Each row comes from the steps of one walk. Every step used is in the known rows, and no mark comes twice. Write the walk behind each row, first mark first.
In the rows, zero is written as 128.
Known rows:
buvu, zaba: [136 138  77 137 158 123 108  99 151 100 101  92 188 178 119  73 161 116
 155 103 167  71 143 101 138 111 142 132 138 149 125 111 117 172 157]
viset, sutud: [122 154  83 102 149 118 102 106 163 115 107  90 160 167 117  76 159 127
 158 107 172  70 164 107 141 127 137 131 126 156 120 109 128 158 139]
tezu, gotu, loza, viset: [119 146  87 128 122 127  96 109 163 141 107 107 133 154 105 105 172 137
 170 154 168  75 165  86 134 142 130 137 119 163 158 110 151 180 131]
kisa, sutud, viset, loza, gotu, tezu: [139 176  89 110 184 150 119 118 191 181  78 108 115 160 102 101 172 144
 170 129 180  65 196 109 144 151 114 141 108 165 140  98 161 154  98]
lilar, tenitu, kisa, sutud, viset, loza, gotu, barop: [145 193  89 113 155 178 162 121 182 167  65 107  62 142 102  77 153 137
 151 157 172  63 203 116 128 145 108 146 103 173 141 121 154 148 116]
zaba, buvu: [130 142  76 141 159 125 106 103 156 113 106  91 193 180 119  70 166 116
 154 115 167  70 142 100 139 115 143 136 137 149 130 120 111 168 162]
rame, kisa, sutud, viset, loza: [134 167  94  78 157 136 147 125 174 145 108 100 105 168 119  78 184 139
 169  70 171  70 173 114 146 158 111 138 101 161 144 109 130 134 126]
tezu, gotu, loza: [124 146  76 141 126 117 100 107 174 130  98 104 130 154 112  97 170 122
 167 143 172  76 156  85 135 125 147 128 129 156 159 120 130 178 141]
lilar, tenitu, kisa: [132 162  77 138 136 122 119  98 163 112  93  92 103 146 118  65 137 111
 142 142 166  71 152 108 128 110 141 126 125 151 135 135  86 156 149]
lilar, barop: [115 155  76 137 141 114  98  98 162 125 105 100 136 157 118  70 153 122
 156 128 166  81 142 100 135 107 135 130 136 149 137 136 134 155 140]
lilar, tenitu: [131 157  80 134 150 110 104  96 159 125  95  92 130 154 116  65 157 110
 149 137 167  74 150 103 134 111 133 124 134 149 139 132 123 156 138]
pamet, kisa, gera: [135 127  75 118 155  84  92 109 149 123 120  82 163 165 137  73 164 112
 166 100 170  78 139 104 142 104 148 114 145 140 123 126  84 133 124]
loza, gotu, tezu: [129 156  75 150 166 121  89 103 182 151  87 100 151 159 107  95 145 123
 162 147 176  73 159 101 134 116 143 126 138 151 147 118 138 173 109]
kisa, tenitu, lilar, barop: [110 142  76 157 116 117  98  97 143 154 108 103  73 145 117  67 163 109
 151 141 156  84 134  97 138  96 126 134 129 149 167 157 125 150 130]
gotu, loza, viset, sutud, kisa, tovad: [129 157 100  76 110 105 111 124 142 105 132 106 104 168 103  96 160 163
 170 114 165  73 165 106 140 140 114 142  94 162 125 101 115 165 119]
zaba, buvu, gera, kisa, tenitu: [158 119  72 170 125 143  94 102 130 107 116  89 220 192 130  84 210  96
 160 134 163  73 137  94 148 111 136 143 134 147 119 144  69 152 159]
loza, viset, sutud, kisa: [128 157  94  79 125 113 106 113 148 105 123  96 152 168 102  93 149 156
 162 103 167  68 157 107 140 142 124 139 119 163 106  99 143 161 125]
rame, kisa, sutud: [131 155  81 115 156 111 122 114 171 116 122  93 101 174 123  79 171 121
 160  61 167  77 146 112 138 131 131 125 117 146 143 130 111 148 143]
viset, loza, gotu, barop, lilar, tenitu, kisa, tovad: [140 186  83 145 123 154 172 117 166 143  64 106  35 134 110  56 132 118
 139 178 168  70 188 106 118 106 120 142 109 170 152 135 130 151 109]
loza, gotu, barop, lilar, tenitu, kisa, gera: [150 156  77 148 139 134 133 104 157 139  73  91  81 131 119  64 131 108
 141 182 164  70 171 103 116  97 130 128 142 161 121 142 146 156 117]
tezu, gotu, barop, lilar, tenitu, kisa, pamet: [141 161  76 157  99 134 144 104 162 115  67 102  12 130 110  78 138 109
 140 162 166  79 160  89 120  79 144 130 136 164 152 148 133 165 133]
tenitu, lilar, barop, gotu, loza, viset, sutud: [111 145  87 106  79 129  91 114 151 176 117 109  69 154 115  77 167 150
 162 185 164  73 166  96 137 125 109 155 110 168 145 125 200 161 127]
gera, kisa: [133 149  74 128 136 106  90 100 157 112 114  88 197 167 120  83 157 108
 160 119 173  76 152 100 137 109 147 118 135 145 114 134 104 146 144]
loza, gotu, barop, lilar, tenitu: [138 170  78 152 128 144 137 104 162 154  72 101 106 143 106  68 141 109
 139 185 167  74 170  99 119 104 124 132 139 164 149 141 190 168 117]
rame, kisa, tenitu, lilar, barop, gotu: [119 142  74 155  85 114 108 110 151 159 113 109  32 152 130  67 180 113
 160 137 155  86 121  96 138  94 127 137 130 147 183 167 135 143 127]
lilar, barop, gotu, tezu: [127 158  71 153 129 116  77  97 180 140  85 110 103 159 121  92 152 123
 166 167 172  79 144  92 138  95 146 130 145 147 140 133 164 170 135]
tenitu, kisa, sutud, viset: [135 172  81 104 163 140 131 109 173 117 105 101 107 161 110  92 148 131
 153  99 167  70 174 115 138 141 122 133 103 153 126 118 102 157 155]
kisa, tovad: [124 159  80 130 162  95 107 103 158 101 112  98 126 167 115  74 154 119
 160 102 166  80 152 105 137 108 132 124 119 144 143 125  92 158 136]
pamet, kisa, sutud, viset, loza: [134 163  87  87 150 136 141 126 170 156 107 101 124 171 122  82 179 134
 164  88 176  70 178 112 149 145 119 135 104 158 141 110 116 127 124]
zaba, buvu, gera, kisa, sutud, viset, loza: [168 141  83 116 154 164 126 115 153 130 108  92 205 199 122  84 216 124
 165 110 172  59 177 105 153 148 111 156 108 163  96 116 116 135 152]
gotu, barop, lilar: [128 161  78 132 126 132 130 100 159 119  87  98 141 156 110  77 126 109
 149 145 168  78 158  97 127 108 137 127 142 158 137 129 173 176 150]
viset, loza, gotu, barop, lilar, tenitu: [136 175  84 140 128 152 152 111 166 171  61 102 102 139 107  58 147 116
 145 186 172  69 183 100 122 115 120 140 133 173 147 127 192 156 106]
gotu, loza, viset: [116 148  91 110 128 119  97 107 151 142 118 101 164 161 107  89 156 137
 167 149 167  78 159  99 134 142 122 136 115 157 144 108 137 173 137]
pamet, kisa: [125 144  73 126 130 107 112 111 159 124 116  92 162 169 126  76 152 114
 157 104 172  78 140 104 139 109 149 120 134 144 147 128  94 145 134]
rame, kisa, gera: [135 130  83 110 161  84  98 108 154 113 120  82 142 163 134  69 170 117
 170  82 165  78 134 106 138 118 140 117 143 143 126 126  99 139 126]
pamet, kisa, tenitu, lilar, barop, gotu, tezu: [124 136  68 170  79 120  87 108 158 177  99 112  33 153 133  88 166 107
 160 169 165  84 127  91 144  78 144 131 137 143 184 163 130 146 115]
sutud, viset, loza: [125 166  91  91 156 132 127 110 165 146  92 101 169 158 109  74 161 136
 167 121 173  71 175 105 144 146 120 136 119 162 135 100 136 149 128]

Write each row's walk:
[122 149  69 158 114 112  78  96 174 162  90 108  61 152 118  81 142 119
 158 173 168  77 138  92 137  87 141 134 141 150 153 147 176 165 128]  tenitu, lilar, barop, gotu, tezu
[135 158  80 137 128 117 124  95 153 129  91  95 112 149 117  63 150 103
 137 153 165  75 157  99 129 105 126 127 130 156 137 137 146 159 139]  barop, lilar, tenitu
[121 160  70 144 128 111  94  99 168 131  99 107 122 160 121  74 160 124
 161 150 167  81 142  96 135  99 136 133 142 147 136 137 155 160 144]  lilar, barop, gotu
[123 153  92  92 109 126  93 117 158 147 114 106 143 167 114  94 173 150
 172 166 171  70 175  99 139 143 120 146 112 164 130  97 168 175 138]  barop, gotu, loza, viset, sutud
[128 149  96  77 124  93 104 115 137 105 126  96 119 166  99  90 156 163
 166  88 168  76 150 108 141 119 121 139 119 159 106 102 120 153 111]  loza, viset, sutud, kisa, pamet
[143 143  79 130 160 100  99  96 153 110  97  82 104 142 130  62 149 110
 150 136 163  71 149 108 131 104 140 121 136 147 111 132  78 144 138]  lilar, tenitu, kisa, gera
[137 133  99  67 126  94  87 117 136 120 130  92 148 162 114  96 166 160
 177 122 166  69 158 104 141 143 121 136 120 161  93  93 133 158 118]  gotu, loza, viset, sutud, kisa, gera
[121 145  72 172 104 120  77  96 162 170  89 113  38 147 121  89 162 111
 162 180 162  82 134  89 141  85 136 135 137 147 171 155 153 164 126]  kisa, tenitu, lilar, barop, gotu, tezu
[137 162  77 141 116 131 138  98 156 115  88  96  84 141 120  62 131 104
 130 157 164  72 158 104 124 104 134 130 122 157 133 140 109 159 149]  barop, lilar, tenitu, kisa
[132 148  78 137  77 118  86 109 157 148  96 114  19 152 116  98 160 135
 163 156 163  74 135  93 146  92 136 141 132 155 143 144 160 162 116]  viset, sutud, kisa, tenitu, lilar, barop, gotu, tezu
[122 148  88  97  60 116  98 119 146 156 123 114  58 155 105  85 156 164
 164 169 162  72 149  95 137 122 113 155 112 168 132 125 193 163 122]  tenitu, lilar, barop, gotu, loza, viset, sutud, kisa
[158 123  69 156 136 136  96 101 142  98 117  84 243 198 127  77 190 105
 158 127 169  68 141  96 143 113 140 141 138 149 103 136  93 153 163]  zaba, buvu, gera, kisa
[123 171  82 131 155 141 130 114 176 158  76 101 160 153 103  72 145 131
 166 148 176  71 174 103 128 128 135 136 137 165 145 112 165 160 113]  viset, loza, gotu, barop
[138 139  96  71 149  91  86 110 138 103 127  86 154 164 114  90 159 155
 171  99 165  67 156 107 142 135 124 133 130 159  81  96 136 150 115]  loza, viset, sutud, kisa, gera
[118 146  93 101 116 137  97 116 164 140 108 103 129 158 110 105 181 147
 170 148 171  68 182  90 138 150 127 144 111 172 144  97 163 175 126]  tezu, gotu, loza, viset, sutud
[117 153  84 127 101 123  89 108 157 157 112 115 119 157 114  88 168 144
 170 187 165  82 154  92 133 124 118 145 121 156 145 124 176 170 138]  lilar, barop, gotu, loza, viset
[129 178  89 106 158 157 139 119 175 172  72 107 162 152  97  79 151 141
 170 153 175  70 189 104 133 145 117 140 128 170 146 105 181 157 107]  sutud, viset, loza, gotu, barop
[122 165  80 130 163 124 121 113 173 159  90  99 167 156 108  68 161 132
 164 132 176  70 170 105 133 131 131 137 128 160 140 107 132 151 108]  viset, loza, gotu
[127 145  99  73 100  96 103 122 135 121 129 102 112 163  99  95 162 167
 172 111 169  78 153 104 140 128 119 142 109 161 116  99 118 161 113]  gotu, loza, viset, sutud, kisa, pamet
[134 155  77 129 144  94  94 105 153  98 119  92 155 170 121  81 162 110
 162 107 170  79 157 103 138 101 139 118 120 142 123 139  78 141 136]  gera, kisa, tovad
[147 145  79 133 139 108 119  95 147 114  92  85  85 137 131  60 142 103
 139 151 161  71 157 103 127  98 133 124 133 153 109 137 102 147 139]  barop, lilar, tenitu, kisa, gera
[121 154  73 141 104 113  94 107 167 146 102 113 115 158 121  80 165 129
 167 174 168  83 145  92 134 107 134 136 132 149 146 135 155 169 147]  lilar, barop, gotu, loza
[142 174  77 160 108 145 152 105 168  99  69 106   5 135 115  78 135 104
 137 165 162  73 172  91 120  91 137 130 120 164 159 149 131 169 139]  tezu, gotu, barop, lilar, tenitu, kisa, tovad
[126 159  75 147 140 132 109 102 177 113  82 100 129 154 108  95 148 116
 163 135 171  75 157  87 130 113 153 124 149 158 152 127 164 178 143]  tezu, gotu, barop
[134 140  76 124 166  97  98  99 157 103 108  84 142 151 127  74 141 117
 159 114 166  73 147 107 133 110 148 120 138 144 108 120  75 151 146]  tenitu, kisa, gera
[170 136  76 128 155 155 110 108 148 112 118  91 208 204 121  93 209 117
 159 108 167  64 166 104 151 136 115 148 114 154  97 131 113 148 162]  zaba, buvu, gera, kisa, sutud, viset
[125 166  75 143 157 132 115 108 172 141  87 100 163 157 101  82 138 123
 161 145 172  76 161 103 125 116 138 128 144 155 146 125 162 172 122]  loza, gotu, barop
[148 152  80 134 129 126 129  98 149 113  78  87  78 135 126  63 126 101
 141 167 162  72 161 102 122  96 136 123 143 157 114 141 135 156 145]  gotu, barop, lilar, tenitu, kisa, gera
[133 150  79 116 134  72 107 106 146  95 116  97 124 163 101  82 145 139
 163  83 168  84 125 102 137  94 141 123 138 143 121 124  88 156 125]  sutud, kisa, pamet
[120 137  74 156  96 116  85  98 138 150 115  98 101 149 124  72 171 100
 154 146 160  84 138  95 140  88 131 129 129 147 147 170 112 131 129]  gera, kisa, tenitu, lilar, barop
[142 166  85 108 160 150 129 130 189 189  88 107 110 166 115 100 175 140
 169 118 183  67 189 110 147 144 122 137 106 161 153 107 136 137  88]  pamet, kisa, sutud, viset, loza, gotu, tezu
[127 163  82 139 165 130 105 110 186 167  77 101 149 154 108  85 153 131
 168 147 181  69 171 101 137 128 140 134 131 160 145 103 139 160  98]  viset, loza, gotu, tezu
[139 131  95  83 119 102  87 119 149 118 119  97 116 155 112 111 181 160
 181 126 167  66 165  89 141 142 129 137 124 167 106  95 147 165 111]  tezu, gotu, loza, viset, sutud, kisa, gera
